Every row comes from one small tree of marks. The marks that hang from a mark follow it in brackets, in alphabetical order. Every link used is in the known rows. Which tree was each row made from?
In the rows, zero is written as 128.
Known rows:
beriz(geliz(filet godos)): [167 134 140 110 145 118 128  63  70 185 154 141 160 109 124 104  82 156
 159 130 104 143 161 138  69  96 178 192  97 111 102 130 148 148 152]
deber(fene topur(zefo(pinad))): [114  77 177 143 128 105 129 157 171 113 110 124 130 138  78  93 157  82
 169 151 119  91 134 108 146 175  78  64 125 142 147 125 122 104 155]
nefad(zibe(vavu)): [128 139 132 114  83 129 120  80 107 130 132 138 161 147 221 149 133 114
 118  92 134 140 168 149 139 123 120 214  91  93 108 137 130 139 112]
zefo(geliz(beriz filet) pinad(favo) topur): [116 114  96 128 175 141 119  86  75 122 123 100 174 130  81 132 175 161
 105 147 118 115 168 129 113  41  98  94 200 158 155  91 187 133 149]
lazun(beriz(geliz)): [141 136 166 110 116 125  90  68  59 150 120 151 129 133 160 167  98 176
 170  86 112 135 152 105 127 103 138 147  91 131  98  96 118 142 143]
vavu(zibe): [112 130 110  95 110 103 140 100 147 134 130 110 121 126 119 131 101 122
 125 124  95 138 174 149 118  92 135 164 111 132 127 140  79 143 134]
fene(revugo): [138 125  86 127 116 116 118 118 166 123 116 126 106 132 158 193  74 103
 122 121 127 139 135 166 100 139 153 153 112 156 121 147  92 141 142]
topur(zefo(geliz(beriz filet))): [180 151 110 136 151 142 141 105  90 155 115 144 109  99 129 135 103 116
  77 140 144 106 123 118 100  99 164 117 135 118  94 139 202  88 134]
fene(deber(topur(zefo(pinad)))): [120 108 147  91 147 134 131 150 163  86 126 121  73 120 105 113 152 118
 133 119  94  94 124 117 199 180 134  86 137 130 171 135 112 138 135]
geliz(beriz filet godos): [194 140 100 144 151 114  77  75 120 182 147 124 106  80  90 104  80 158
 125 164 104 131 148 148  74 102 198 199 115 107 108 142 180 110 144]
revugo(fene(deber(topur(zefo(geliz(filet)))))): [135 157 120 128 150 136 151 183 142 155 143 156  56 118 103 113 158  98
  95 133 129 151 109 109 164 134 152  99 154  41 120 151 187 115  79]
fene(deber(topur)): [109 122 118 108 132 120  90 137 151 102 159 119  52 132 116 127 129 119
 139 125  98 147 135 156 172 134 138 154 133  94 154 130 111 149 127]
vavu(zibe(nefad)): [127 150 120 101 104  99 119 108 124 125 129 100 145 115 125 130  69 113
 133 119 131 139 171 171 103 125 110 176 109 113 107 119  89 173 147]
fene(deber(topur(zefo)) revugo): [147 148  98  98 142 126 129 179 176  87 117 149  50 119 121 152  84  96
 104 127 124 118  90 149 174 182 186 120 111 142 161 182  95 124 133]
filet(geliz(beriz godos)): [198 136 110 118 129 122  81  73 132 149 173  94 108  66 105 126  83 154
 155 118  81 126 137 139 110 102 191 210  85 131 124 124 116 165 150]
deber(fene(revugo) topur): [126 105 113 157 120  87  86 160 181 107 128 134 105 158 102 120  88  69
 148 153 149 137 112 153 109 143 112 124 113 138 119 133 103 109 154]
beriz(geliz(godos)): [157 123 158 116 121 130 124  83 104 156 144 122 160 122 134 109  79 166
 191 111 102 149 159 139  90 114 161 181  90 137 107 141 108 181 137]
pinad(favo(nefad(zibe(vavu)))): [ 85 147 129 124  99 162 131 113  30 116 122 150 190 143 162 160 208 120
 130 104 147 181 211 151 121 117 111 213 121 137 154 158 143 187 147]
favo(nefad pinad): [ 95 111  97 100 110 170  86 159 104 135 136 155 148 108 107 146 175 125
 116 105 110 174 187 142  90 124 122 109 147 155 124 135 105 194 119]
zefo(geliz(beriz filet) pinad topur(deber)): [134 131 110 113 148 138 120 109  97 121 157 107 162 125 118  96 147 172
  67 135 119  87 100 102 143  51 133  98 180 143  89  71 165  89  93]
lazun(beriz(geliz(godos))): [167 140 168 115 134 126  86  68  72 162 129 158 150 116 134 113  76 219
 201 102  96 149 148 114 115 117 152 174  82 123 101 119 129 160 136]
zefo(geliz(beriz) topur): [145 134  91  97 138 146  90 107 117 113 144 115 158 131 119 121 105 160
 117 119 119 139 133 129 128  62 121 109 166 146  97 100 155 140  96]
deber(fene): [100 106 128 169  99  92 103 100 156 150 126 116 131 138 130 152 117  83
 166 143 125 135 154 149  90 139  93 158 105  87 146 113 108 127 146]
lazun(beriz): [130 135 126 127 123 120  77  84 117 160 115 133 103 129 158 181 115 163
 160 105 104 156 162 121 123 140 119 167 104 113 116 104 126 126 138]
topur(deber zefo(geliz)): [128 161 147 136 107 149 185 155 127 149 122 120  98 121 182 140 124 134
 114 119 163 127  94 119 122 150 125 122 122 134 114 143 118 106 105]
zefo(pinad): [109  94 136 122 120 125 119  90 155 123 120 100 134 137 151 154 136 126
 149 110  90 115 168 134 122 139 103 125 135 141 129 106 101 152 145]
filet(geliz): [124 126 124 108 102 111 109  75 135 148 166  93  98 101 172 182 112  96
 139  83  90 140 160 131 105 116 140 188  97 135 133  99  92 169 154]
nefad(zibe): [131 138 124  97  97 118 115  85 135 139 131 123 150 143 204 127 161 126
 121  89 105 148 165 133 158 136 121 189 116 108 115 125 124 151 127]
revugo(fene(deber(topur(zefo(geliz pinad))))): [123 120 152 116 139 151 150 197 180 102 126 132  86 146  95 101 188 122
 132 119 106 127 107  94 216 164 111  50 163  87 129 133 136 155  74]
revugo(fene(deber(topur(zefo)))): [131 145 135 121 114 130 138 198 176 144 137 145  41 115  97 138 147  97
 141 120  92 149 127 121 188 169 162 118 128  80 145 165 126 137  80]
zefo(geliz(filet) topur): [107 135  89  90 153 118 121  98 113 153 155 121 163 135 153 132 119 136
 105 121 117 164 154 129  99  73 104 119 167 106 107  96 173 125 110]

Which tree is each row?
[132 146 121 180  97 102 162 169 173 139  93 137 103 111 146 167  78  81
 116 152 174  96  60 131 107 195 166 138  81 150 152 158  73  67 128] => topur(deber(fene(revugo)) zefo)
[101 130 113  90  83 177  94 147  69 112 138 185 206 129 177 124 195 126
  88  81 144 170 188 140 126 121 115 156 121 127 111 144 119 192 101] => favo(nefad(zibe(vavu)) pinad)
[128 125  86 107 142 117  88 158 174  75 140 133  47 136 124 144  84  99
 112 125 119 137 103 164 164 146 165 143 124 122 151 154  95 145 137] => fene(deber(topur) revugo)
[130 144 141 126 129 150 152 201 164 130 134 146  57 135 107 124 158 113
 133 118 117 162 103 113 195 146 129  84 147  64 128 157 153 149  69] => revugo(fene(deber(topur(zefo(geliz)))))
[168 145 156 114 155 110  92  50  45 194 140 165 151 104 136 115  80 206
 176 125 100 150 158 111  95 104 175 188  84  95  96 108 164 126 153] => lazun(beriz(geliz(filet godos)))
[ 89 141 122 105 111 150 125 102  57 125 118 135 185 140 152 135 230 137
 134  95 113 188 213 133 141 130 114 188 146 150 159 145 127 188 156] => pinad(favo(nefad(zibe)))
[129 114 161 144 115 102 128 160 161 135 121 132 100 131  86 107 131  69
 166 155 130 122 129 124 119 166 100 112 111 118 144 149 129 100 150] => deber(fene topur(zefo))
[ 68 131 113 132 155 137 176 126  81 140 138  85 157 141 134 132 196 160
 103 133 126 132 149 123 105  73  85 119 184 146 167  78 153 109 128] => zefo(geliz(filet) pinad(favo) topur(deber))
[186 133 113 146 150 148  86  93 133 137 138 113 130 114 107  90  90 181
 147 148 133 149 126 144 110 104 143 155 133 115  90 139 156 156 117] => zefo(geliz(beriz godos))
[135  96 171  98 134 132 138 152 158 111 120 123 101 129 104 109 153 113
 156 118  99 107 142 116 147 162 113  81 137 172 134 144 119 128 151] => deber(topur(zefo(pinad)))
[136 122 128 156 138 117 136 186 165  99 104 153 120 153 105 103  94  78
 135 159 187 128  78 127 129 156 101  65 124 140 109 157 128  97 146] => deber(fene(revugo) topur(zefo(geliz)))
[169 140  90  99 159 148  84 101 134 127 152 116 181 111  91  73  95 199
 146 135 110 154 129 142 121  81 142 142 155 137 101 128 160 154  90] => zefo(geliz(beriz godos) topur)
[107 146 151 182  99 123 180 157 136 149 109 119 120 130 157 127 131 107
 124 150 186 115  67 110 114 160  99 116 104  96 132 128 122  80 115] => topur(deber(fene) zefo(geliz))
[ 42 107 133 169 126 123 154 138 126 117 126  87 187 167 110 132 202 145
 147 151 143 124 124 116 126  95  40  88 169 138 193  76 107 126 119] => zefo(geliz pinad(favo) topur(deber(fene)))
[141 111 118  92 153 130 131 171 186  58 115 140  76 127 110 137 116 109
 114 118 113  88  90 133 195 185 167  76 126 166 163 161  88 136 145] => fene(deber(topur(zefo(pinad))) revugo)
[ 79  97 136 164 144 148 151  99 119 116  99  89 146 159 139 166 193 143
 155 123 131 145 174 143 102 109  61 105 164 144 164 108 133 176 166] => zefo(geliz pinad(favo))
[128 153 123 183 105 123 184 171 156 122  96 140 119 136 163 145  87  91
 101 151 207 109  36 124 113 167 136 101 103 134 128 149 106  73 120] => topur(deber(fene(revugo)) zefo(geliz))
[108 145 133  87  85 157 113 105  63 110 144 163 206 140 186 130 165 115
 116  87 142 167 185 134 138 126 120 203 114 117  94 140 137 164 121] => favo(nefad(zibe(vavu)))
[117 119 144 181 117 125 181 168 174 100  90 128 144 142 147 134 126 107
 101 147 192  73  52 107 137 179 108  66 121 158 128 129  92  83 130] => topur(deber(fene(revugo)) zefo(geliz pinad))
[145 143 152 120 131 107  93  54  30 175 131 161 127 122 156 157  99 163
 137 100 110 135 164 106  98  81 155 160  93 111  92  86 151 112 161] => lazun(beriz(geliz(filet)))
[132 114 103  81 187 129 124  80 137 148 155 107 212 131 113  67 126 185
 138 135  94 144 153 123 109  98 103 114 176 114 124  94 167 148 114] => zefo(geliz(filet godos) pinad topur)
[107 129 162 163 113 138 204 145 115 148  91  94  91 112 133 181 187 140
 142 128 121  95 141 130 118 161 128 137 127 187 201 142  99 119 158] => topur(deber zefo(pinad(favo)))
[ 99 130 157 108 109 180 173 126  50 102  86 158 213 129 151 145 230 133
 124  99 139 125 197 121 153 159 105 149 126 177 170 170 142 174 160] => topur(zefo(pinad(favo(nefad(zibe(vavu))))))
[171 148 140 106 183 132 149 145 124 172 144 147 111 116 102  49 106 145
 142 161 134 160 125 136 105 138 138 129 137 100 103 168 196 110 138] => deber(topur(zefo(geliz(filet godos))))
[123 117 138 178 103 107 168 164 180 113  85 127 132 118 137 157 110  93
 111 152 163  59  70 114 133 196 146  96  97 168 155 137  67  75 139] => topur(deber(fene(revugo)) zefo(pinad))
[117 120 136 102 177 138 144 143 131 104 134 133  95 134 113  94 162 114
  89 129 133  99 112 111 180 149 122  66 160  90 146 123 164 116 142] => fene(deber(topur(zefo(geliz(filet) pinad))))
[110 129 108 185  86  96 127 144 167 133 120 122 107 133 147 166  86  83
 116 156 171 118  77 145  95 153 143 160  93 127 134 126  74  89 127] => topur(deber(fene(revugo)))
[139 120 128 141 128  98 125 182 179 113 107 156 104 134  92 125  86  61
 140 158 150 119  87 137 120 174 135  98 102 155 139 169 107  95 153] => deber(fene(revugo) topur(zefo))
[ 91 117 127  99 128 142 150 130 140 104 149  90 177 150 160 122 156 168
 116 108 114 125 114 107 153 102  84  92 171 153 113  74 105 133  82] => zefo(geliz pinad topur(deber))
[141 162  89 116 140 132 116 114  86 145 162 116 135 113 128 112 112 158
  66 141 137 121  98 117 113  46 155 137 165 123  84  87 174  76  85] => zefo(geliz(beriz filet) topur(deber))
[ 83 115 175 205 105 117 187 152 132 145  87  97 120 124 109 165 189 111
 153 158 145  86 125 123 110 171  99 114 117 159 215 128  94  91 159] => topur(deber(fene) zefo(pinad(favo)))
[173 149 129 139 132 157 120 202 148 112 134 154  47 120  67 110 139 124
 114 136 130 134  84 104 206 121 162  78 154  86 108 160 168 128  67] => revugo(fene(deber(topur(zefo(geliz(beriz))))))
[133 104 167  99 147 151 151 152 152  94 122 124 121 152 115  87 161 125
 140 117 122 116 121 112 158 147  76  53 160 156 107 133 141 139 140] => deber(topur(zefo(geliz pinad)))
[103 140  90 145 103  93 120 158 171 120 132 124 150 134 134 148  87 106
 119 143 145 124  79 138 110 126 138 139 117 152 144 117  70  86  97] => zefo(topur(deber(fene(revugo))))
[ 99 148  78 150 133  98 139 143 133 136 144 132 167 139 142 125  90 109
  78 165 178 131  68 131 100  95 125 122 144 109 116  97 132  66 100] => zefo(geliz(filet) topur(deber(fene(revugo))))
[ 91 105 103 133 113  98 127 145 182  97 127 112 182 145 123 139 110 118
 115 140 129  96  86 125 135 137 116  96 132 175 154  93  57  95 110] => zefo(pinad topur(deber(fene(revugo))))
[190 143 100 141 170 135  92  71 107 162 148 130 131 101 101  86  82 172
 115 165 134 146 131 147  82  88 165 166 137  85  90 126 198 124 135] => zefo(geliz(beriz filet godos))
[139 118 170 190 111 138 153 143 133 109 103 120 137 121 107 101 149 134
 109 161 168  51  65  89 148 143 110  66 128 135 119 107 127  73 120] => topur(deber(fene) zefo(geliz(beriz) pinad))
[167 108 168 105 150 158 123 154 135  76 117 124 112 134  76  85 146 145
 128 129 129  92 109 106 165 114 113  45 161 169  92 134 169 122 141] => deber(topur(zefo(geliz(beriz) pinad)))
